Each row was made from one small tree. The marks that hang from a mark follow it in brackets, in alphabetical order. Every link used is in the known rows. Write each row's tree.
Known rows
gute(gufibiz(nirerun zogi) kevep narud(puneb)): -2.45,0.15,3.41,0.99,-2.66,-3.20,0.49,-1.47,2.92,2.23,-1.01,3.32,-1.11,1.43,0.82,1.76,0.06,1.87,3.53,1.40,1.36,6.78,1.66,2.20,-1.42,0.60,-2.95,3.69,-5.52,-1.34,-0.59,-0.19,0.31
puneb(narud(gute(kevep) nirerun(gufibiz) zogi)): -4.45,-0.47,1.85,1.46,-1.25,-2.44,-0.31,0.75,1.19,0.42,-0.05,0.69,-0.48,1.44,-0.83,-0.99,1.51,-1.12,-0.04,2.24,0.84,0.93,-0.39,-0.36,-0.72,2.90,-2.19,2.23,-2.97,-0.55,0.02,-0.01,-1.22
kevep(gute(narud(zogi))): -4.32,0.56,1.38,-0.95,-0.13,-3.84,-0.08,1.48,0.97,0.00,0.88,0.70,0.63,0.64,1.98,-0.45,1.49,-0.72,-0.47,1.70,-0.21,2.82,1.09,0.45,0.22,3.39,-1.08,0.70,-3.00,-2.17,-0.62,-0.62,0.88
puneb(narud(gute(kevep) nirerun(mafevil) zogi)): -4.45,-0.78,1.37,1.24,-1.05,-2.42,-0.51,0.57,1.15,0.25,-0.22,0.16,-0.79,1.26,-1.07,-1.08,1.71,-0.70,0.00,2.63,0.49,1.08,0.09,-0.31,-0.18,3.58,-1.63,1.98,-3.09,-0.91,-0.34,0.58,-1.09
gute(gufibiz(nirerun) kevep narud): -1.98,0.53,2.50,0.93,-3.05,-3.16,0.98,-1.47,1.10,1.63,-1.11,2.60,-0.65,1.94,1.05,1.47,-1.08,0.77,2.28,2.30,1.28,6.49,1.64,2.47,-2.40,1.44,-3.25,3.14,-5.07,-1.79,-1.58,-0.83,-0.24
nirerun(gufibiz(gute(kevep narud(puneb)) zogi) mafevil): -5.18,0.41,1.61,1.35,-1.27,0.53,0.88,-0.06,1.42,1.69,1.57,1.96,0.15,-0.39,-0.08,-0.11,1.38,2.05,1.93,2.48,0.82,1.56,-2.25,0.41,-0.58,2.19,-2.98,3.17,-2.56,0.85,1.61,-0.87,-0.94
puneb(narud(gute(kevep))): -2.68,-0.84,0.74,1.64,-2.37,-2.37,-0.29,-0.07,-0.35,1.06,1.34,1.11,0.58,2.08,-0.42,0.65,-0.40,-0.73,0.49,2.20,0.82,1.33,0.93,0.58,-0.60,2.80,-1.19,1.40,-3.72,-0.49,-0.90,-0.58,-0.43
mafevil(nirerun(gufibiz(zogi))): -3.18,0.68,0.78,0.37,-1.28,-1.15,2.18,1.42,-0.54,-0.94,1.29,1.36,0.33,0.12,0.32,0.59,1.16,0.38,0.87,3.71,0.81,1.73,-1.37,-0.12,0.60,1.83,-1.73,3.66,-0.83,-0.21,0.47,-1.20,0.04
gute(gufibiz(nirerun(mafevil)) kevep narud(zogi)): -3.53,0.45,2.78,0.77,-2.37,-2.89,0.98,-0.98,2.04,0.69,-1.93,1.87,-1.27,1.06,0.66,0.50,-0.46,1.20,2.12,2.40,0.83,5.53,1.06,2.04,-1.93,2.08,-3.94,3.43,-4.47,-2.05,-1.17,-0.58,-1.31
mafevil(nirerun(gufibiz(gute(kevep) zogi(narud)))): -3.09,0.79,1.57,0.52,-1.24,-1.01,2.10,0.97,-0.28,-0.34,1.44,1.71,0.13,0.70,0.38,-0.22,1.42,0.74,1.48,3.38,1.05,2.29,-1.16,0.27,-0.34,1.60,-2.50,3.55,-1.66,0.31,0.51,-0.59,0.07
gute(gufibiz kevep narud(puneb)): -3.43,-0.40,2.32,1.87,-2.06,-3.43,0.33,-1.00,0.72,2.87,-0.71,1.91,-0.40,2.27,0.04,2.39,-0.29,0.88,2.57,2.04,1.42,6.37,1.20,2.57,-1.10,1.68,-3.15,2.73,-4.88,-2.40,-1.59,-1.02,-0.19
gute(narud): -3.11,-0.19,1.50,0.63,-1.55,-3.08,0.59,0.07,-0.08,0.68,0.89,1.08,0.02,0.97,1.49,1.01,0.14,-0.62,0.49,2.71,-0.21,3.84,0.87,1.09,-0.95,3.02,-1.02,2.10,-2.65,-1.17,-0.47,-1.27,0.12
kevep(gute(gufibiz(zogi))): -3.54,0.96,1.18,-1.47,-1.27,-2.48,-0.63,1.44,0.68,1.37,1.52,2.03,0.42,-0.01,2.12,0.73,1.30,-0.37,0.53,2.21,-0.27,3.16,0.76,-0.34,-0.55,2.21,-0.73,0.55,-2.98,-2.18,-0.43,-0.35,0.99
gute(gufibiz kevep narud(nirerun(mafevil) puneb zogi)): -5.21,-0.37,2.96,1.54,-0.77,-3.53,0.11,-0.40,2.17,2.05,-2.22,0.91,-1.79,1.52,-0.58,0.67,1.84,0.98,2.05,2.49,1.03,6.09,0.32,1.58,-0.65,2.49,-3.56,3.39,-4.17,-2.84,-0.96,0.10,-0.90
puneb(narud): -2.48,-0.51,0.76,0.79,-2.29,-2.36,0.00,0.34,-0.58,0.81,1.59,1.47,0.03,1.53,0.41,1.01,-0.45,-1.41,0.04,2.52,0.35,1.26,1.17,-0.38,-1.07,2.67,-0.74,1.88,-2.82,0.24,-0.55,-1.13,-0.43
gute(narud(puneb)): -3.74,0.04,1.82,1.57,-0.70,-3.35,0.04,-0.09,0.52,1.46,0.83,0.78,0.19,1.22,0.49,1.45,1.16,-0.02,1.12,2.40,0.09,4.08,1.05,1.24,0.34,2.96,-0.71,2.16,-3.13,-1.19,-0.11,-1.19,0.47
zogi(gufibiz(gute(narud(puneb)) nirerun(mafevil))): -4.26,2.70,3.38,1.63,-0.71,-0.99,-0.83,-1.19,0.56,2.11,0.26,0.17,-0.02,0.48,0.55,-0.13,2.10,0.44,1.66,2.80,-1.52,2.77,0.41,0.85,-1.11,4.05,-0.05,2.91,-1.99,0.63,1.04,-0.75,-1.15
mafevil(nirerun(gufibiz)): -3.38,1.00,0.31,0.95,-1.01,-1.25,2.12,1.30,-1.38,-0.76,1.08,0.69,0.79,0.65,-0.24,0.73,1.16,0.01,0.39,4.08,0.95,1.64,-1.22,0.20,0.81,2.37,-1.72,3.33,-0.79,-0.54,0.01,-1.67,-0.03
zogi(narud(gute(kevep) nirerun(gufibiz mafevil))): -4.40,2.02,2.39,2.02,-0.24,-1.25,-0.33,-0.08,0.86,2.15,1.11,-0.43,-0.52,0.35,-0.70,-0.71,2.68,0.51,0.16,2.72,1.83,2.78,-1.73,0.30,-1.53,3.06,-2.37,1.03,-2.92,-0.40,0.72,0.84,-0.42
zogi(gufibiz): -3.71,1.70,2.24,1.27,-0.96,-1.43,-0.53,-0.40,-0.90,1.57,1.04,-0.19,-0.28,0.36,0.67,0.96,0.92,-0.82,0.41,2.72,-0.95,1.81,-0.40,-0.04,-0.96,3.76,0.33,2.00,-0.67,-0.57,0.16,-1.43,-1.44
narud(gute nirerun(mafevil) puneb zogi(gufibiz)): -7.78,1.73,3.25,2.65,2.12,-1.73,-2.30,0.81,2.09,1.63,-1.02,-2.49,-0.86,-0.38,-2.21,-1.12,6.16,0.44,0.72,3.19,-1.23,1.50,-1.37,-0.54,2.39,5.18,0.29,1.79,-1.14,-2.12,1.62,0.89,-1.58
kevep(gute(gufibiz(zogi) narud(nirerun(mafevil)))): -4.43,0.76,1.77,-1.61,-1.03,-3.03,-0.63,1.39,1.55,1.63,0.32,1.64,0.01,0.02,2.26,0.08,1.98,-0.26,0.31,2.27,-0.13,4.70,0.53,0.34,-1.14,2.57,-1.52,1.29,-3.41,-2.20,-0.48,0.34,1.04
nirerun(gufibiz(gute zogi) mafevil): -5.08,0.91,1.10,0.61,-1.34,1.35,0.68,0.65,0.73,1.26,2.39,1.79,0.20,-1.22,0.34,-0.26,1.65,1.31,1.22,3.45,-0.17,0.19,-2.51,-0.88,-0.75,2.59,-1.90,2.60,-1.26,1.03,2.17,-1.03,-1.21

Which tree is each row?
-2.69,0.03,3.09,-0.16,-1.05,-1.12,0.11,-0.26,2.07,1.44,1.96,2.50,-2.05,0.44,1.35,-1.52,2.50,0.95,2.32,2.17,0.15,3.33,0.02,-0.34,-2.17,1.92,-1.48,2.15,-3.39,0.54,1.17,1.54,0.53 -> gufibiz(gute(kevep) zogi(narud(nirerun(mafevil))))
-4.77,0.15,2.37,0.63,-0.81,-2.00,-0.82,0.68,0.76,0.73,-0.19,0.13,-1.36,0.74,-0.03,-1.14,2.05,-1.51,-0.20,2.79,-0.86,0.89,0.04,-1.22,-1.44,4.04,-0.98,2.79,-1.63,0.33,0.36,0.06,-1.89 -> puneb(narud(nirerun(mafevil) zogi(gufibiz(gute))))
-5.59,0.97,2.53,2.64,-0.02,-2.17,-1.13,-0.08,2.28,1.35,-0.73,-0.07,-0.09,0.68,-1.97,0.40,2.92,1.82,2.50,2.69,0.12,2.77,0.51,0.87,1.95,3.03,-1.78,1.55,-3.81,-2.90,0.39,-0.11,-1.02 -> narud(gute(gufibiz(nirerun(mafevil)) kevep) puneb zogi)
-6.95,1.27,2.14,1.96,1.76,-1.51,-0.31,1.21,2.39,0.87,-0.35,-0.74,-1.39,-0.49,-2.09,-0.66,5.20,0.58,0.27,3.24,0.54,1.11,-1.97,-1.54,2.18,3.63,-1.27,2.90,-1.15,-1.09,1.96,-0.13,-0.94 -> narud(nirerun(gufibiz mafevil) puneb zogi)
-3.14,0.45,2.65,0.26,-1.06,-1.64,-0.20,0.23,2.08,1.08,1.60,1.34,-1.51,-0.56,1.01,-0.58,2.32,0.81,1.29,2.15,0.63,2.96,-0.64,-0.49,-1.29,2.08,-1.05,1.54,-2.83,-0.28,1.01,1.37,0.38 -> gufibiz(zogi(narud(gute(kevep) nirerun(mafevil))))
-4.12,0.58,1.33,1.31,-0.54,-1.80,1.99,1.04,-0.44,-0.49,0.49,0.86,0.56,1.38,-0.47,-0.09,1.83,0.58,1.35,3.63,0.80,2.38,-0.79,0.88,0.93,2.45,-2.61,3.79,-1.75,-0.58,0.14,-1.31,-0.19 -> mafevil(nirerun(gufibiz(gute(kevep narud(puneb zogi)))))
-3.87,1.06,3.12,0.52,-2.27,-2.29,-0.39,-0.37,2.58,2.33,-0.61,2.42,-0.56,-0.21,1.18,1.73,1.13,1.40,2.80,2.59,-0.38,5.80,1.13,1.04,-1.42,1.64,-1.98,3.35,-4.09,-0.86,0.61,-0.33,-0.17 -> gute(gufibiz(nirerun(mafevil) zogi) narud(puneb))
-3.97,0.91,1.36,-0.92,-1.27,-3.41,-0.49,1.17,0.25,1.73,0.66,1.41,1.01,0.86,2.16,0.90,0.78,-0.74,0.16,2.24,-0.13,4.45,1.17,0.97,-1.06,2.75,-1.51,0.72,-3.57,-2.46,-1.12,-0.79,0.80 -> kevep(gute(gufibiz narud))
-4.14,-0.34,2.25,1.64,-1.69,-2.54,-0.79,0.11,0.39,0.60,0.11,0.23,-0.05,1.51,-0.29,-0.20,0.17,-0.96,0.33,1.74,-0.23,0.76,0.43,0.21,-0.96,3.35,-1.58,1.83,-2.77,-0.52,-0.58,-0.53,-2.01 -> puneb(narud(gute(kevep) zogi(gufibiz)))
-2.68,0.17,2.48,0.32,-2.32,-1.69,0.38,-0.54,1.34,2.17,0.30,2.38,-1.95,0.51,0.72,0.97,0.40,1.11,2.22,2.40,1.47,4.88,-0.21,0.41,-2.45,1.14,-2.93,2.35,-3.74,-1.46,-0.58,0.54,-0.43 -> gute(gufibiz(zogi(narud(nirerun(mafevil)))) kevep)
-2.12,1.40,1.68,-0.37,-1.83,-0.65,0.69,-0.34,2.53,-0.30,1.38,2.34,-1.17,-1.32,1.14,-0.03,1.41,1.65,1.71,2.73,-0.07,1.94,0.36,-0.79,-0.05,2.05,-0.03,2.78,-2.61,0.52,1.52,0.12,0.52 -> gufibiz(nirerun(mafevil) zogi)
-3.88,-0.87,1.72,1.22,-2.25,-2.67,-0.67,0.44,0.44,0.74,0.12,1.11,-0.02,1.56,-0.19,0.24,-0.14,-0.85,0.71,2.29,0.00,1.64,0.96,0.15,-1.21,2.75,-2.27,1.64,-3.57,-1.32,-0.86,-0.52,-1.65 -> puneb(narud(gute(gufibiz kevep) zogi))
-2.88,-0.90,1.37,1.05,-3.10,-2.12,-0.59,0.08,0.19,1.64,0.92,1.96,0.24,1.57,0.23,1.01,-0.64,-0.53,1.14,2.17,0.47,2.27,0.87,0.46,-1.54,2.08,-1.75,1.66,-3.97,-0.67,-0.85,-0.32,-0.77 -> puneb(narud(gute(gufibiz(zogi) kevep)))
-4.55,1.26,3.13,1.82,-0.36,-1.46,-0.62,-1.05,0.01,2.50,0.20,0.03,-0.53,1.35,0.13,-0.12,2.11,0.04,1.51,2.50,-0.76,3.22,-0.26,1.06,-0.99,3.97,-0.56,2.84,-1.98,-0.24,0.21,-0.45,-1.16 -> zogi(gufibiz(gute(kevep narud(nirerun(mafevil) puneb))))
-5.52,0.35,2.17,1.64,0.37,-2.04,-0.03,0.95,1.90,-0.04,-0.46,-0.21,-0.89,0.56,-1.26,-1.82,3.56,-0.07,0.20,2.95,0.69,1.41,-1.71,-0.27,0.72,3.30,-1.97,1.92,-2.08,-2.47,0.75,0.32,-1.04 -> narud(gute(kevep) nirerun(gufibiz) zogi)
-2.96,1.73,1.48,-1.55,-1.42,-2.44,-0.50,1.03,1.39,1.13,1.21,2.31,0.37,-0.04,2.11,0.46,1.45,0.00,0.75,2.18,-0.06,3.45,1.26,-0.25,-0.57,2.03,-0.66,0.91,-3.47,-1.75,-0.17,-0.24,1.19 -> kevep(gute(gufibiz(nirerun zogi)))
-4.41,-0.42,1.57,1.52,-0.41,-2.45,-0.02,0.44,0.90,-0.58,0.51,-0.12,-0.27,0.84,-0.50,-0.73,1.54,0.29,0.90,2.58,-0.24,1.21,0.05,0.46,1.07,3.48,-1.21,0.92,-2.53,-2.83,-0.19,-0.37,-0.99 -> narud(gute(kevep) zogi)
-3.86,1.60,3.00,2.52,0.46,-2.82,-1.05,-0.34,1.29,2.64,1.08,-0.41,-0.75,1.31,-1.04,-0.12,3.69,0.43,1.02,2.22,1.63,3.91,0.00,0.50,-0.16,2.87,-1.08,0.74,-3.76,-1.00,0.50,1.23,0.70 -> zogi(narud(gute(kevep) nirerun puneb))
-3.91,0.02,2.22,0.84,-0.31,-2.45,-0.45,0.16,0.55,1.83,1.18,1.32,-0.22,1.61,0.69,-0.41,3.00,-0.58,1.58,3.29,-1.10,3.84,1.27,0.50,-0.37,3.41,-0.09,2.15,-3.01,-0.78,0.63,-0.27,0.76 -> gufibiz(gute(narud(nirerun puneb)))
-3.67,2.48,2.62,1.43,-1.25,-1.47,-1.01,-0.05,0.44,2.25,1.32,0.08,0.10,-0.04,0.46,0.37,1.55,0.31,0.82,3.12,0.19,3.50,0.09,0.39,-2.22,2.99,-1.67,0.41,-3.17,-0.67,0.57,0.26,-0.65 -> zogi(narud(gute(gufibiz(nirerun(mafevil)))))
-3.54,-0.36,1.28,0.71,-1.85,-1.21,0.19,0.30,0.77,1.27,0.92,1.85,-0.75,1.07,-0.23,-0.43,1.14,-0.58,0.35,2.57,1.09,1.27,-0.52,-0.77,-1.46,2.43,-1.89,3.00,-2.90,1.03,0.34,0.05,-0.55 -> puneb(narud(nirerun(gufibiz(gute(kevep) zogi) mafevil)))
-3.03,0.30,3.07,1.13,-2.56,-2.50,0.55,-1.50,2.88,2.26,-1.10,2.86,-1.08,0.94,0.47,1.62,0.21,2.43,3.49,1.68,1.51,6.46,1.10,2.19,-1.27,1.00,-3.25,3.81,-5.41,-1.12,-0.53,-0.03,0.05 -> gute(gufibiz(nirerun(mafevil) zogi) kevep narud(puneb))
-2.13,-0.60,1.79,0.22,-2.88,-1.79,0.69,-0.53,0.75,1.60,0.63,3.06,-1.32,0.89,0.90,1.67,-0.60,0.88,2.53,2.36,0.95,4.33,0.35,0.54,-1.62,0.90,-2.30,2.42,-3.61,-2.02,-0.92,-0.48,-0.35 -> gute(gufibiz(zogi) kevep)
-3.82,2.36,3.32,1.92,-0.87,-1.11,-0.41,-1.68,0.69,2.11,0.04,0.44,-0.26,1.07,0.16,-0.14,1.62,0.88,2.01,2.34,-0.61,3.11,0.39,1.41,-1.01,3.76,-0.68,3.10,-2.67,0.49,0.50,-0.63,-1.10 -> zogi(gufibiz(gute(kevep narud(puneb)) nirerun(mafevil)))
-3.90,-0.94,2.33,1.94,-0.50,-4.02,0.93,-0.62,1.65,0.35,-0.47,0.86,-0.94,1.96,-0.27,0.54,0.75,0.93,1.65,1.26,1.29,4.09,0.98,1.81,0.68,2.55,-2.57,2.77,-4.01,-1.87,-0.87,-0.89,-0.15 -> gute(kevep narud(puneb zogi))
-4.36,-0.03,1.83,2.40,-0.39,-2.65,1.02,-0.81,1.43,1.87,-0.48,0.71,-0.73,1.78,-1.21,0.53,1.81,1.22,1.30,1.99,2.62,4.39,-0.74,1.83,0.43,2.51,-2.75,3.35,-3.99,-1.02,-0.41,-0.32,0.31 -> gute(kevep narud(nirerun(gufibiz mafevil) puneb))
-5.90,0.69,1.87,0.72,0.65,-0.95,0.52,1.04,1.67,-0.06,-0.12,0.12,-1.70,-0.17,-0.78,-2.01,3.83,0.03,0.12,3.64,0.07,0.95,-1.94,-1.29,0.09,3.67,-2.00,2.89,-1.10,-1.02,1.43,0.03,-1.34 -> narud(nirerun(gufibiz(gute(kevep)) mafevil) zogi)
-4.48,-0.10,2.30,0.80,-0.94,-2.05,-0.56,0.29,0.84,0.69,-0.40,0.32,-1.54,1.20,-0.33,-1.22,1.67,-1.19,0.07,2.45,-0.26,1.18,0.09,-0.84,-1.34,3.74,-1.45,2.94,-2.11,0.18,-0.01,0.21,-1.76 -> puneb(narud(nirerun(mafevil) zogi(gufibiz(gute(kevep)))))
-3.46,1.29,2.64,1.44,-0.93,-1.06,-0.41,-0.96,-0.86,1.97,1.18,0.46,-0.36,1.30,0.58,0.11,1.08,-0.39,1.43,2.63,-1.05,2.13,-0.04,0.55,-1.28,3.67,-0.15,2.21,-1.51,-0.34,0.05,-1.06,-1.32 -> zogi(gufibiz(gute(kevep)))
-2.45,-0.34,1.62,1.04,-3.14,-2.15,-0.52,-0.26,0.64,1.45,0.64,2.17,0.22,1.56,0.15,0.82,-0.48,-0.34,1.35,2.19,0.54,2.42,1.25,0.54,-1.54,1.98,-1.68,1.89,-4.27,-0.41,-0.68,-0.21,-0.60 -> puneb(narud(gute(gufibiz(nirerun zogi) kevep)))
-4.16,-0.53,1.38,0.45,-0.97,-2.45,-0.20,0.98,0.86,0.01,-0.03,0.47,-1.34,0.75,-0.23,-0.69,1.62,-1.38,-0.50,2.88,0.01,0.94,0.33,-1.33,-0.68,3.54,-1.21,2.51,-2.10,-0.24,0.07,0.01,-1.06 -> puneb(narud(nirerun(mafevil) zogi))
-3.85,0.55,1.76,-1.58,-1.55,-3.28,-0.44,1.28,1.17,1.55,0.76,2.17,0.53,0.27,2.78,0.70,0.83,-0.37,0.59,1.80,-0.27,4.51,1.06,0.63,-1.32,2.19,-1.49,1.04,-3.63,-2.14,-0.70,-0.36,0.94 -> kevep(gute(gufibiz(zogi) narud))
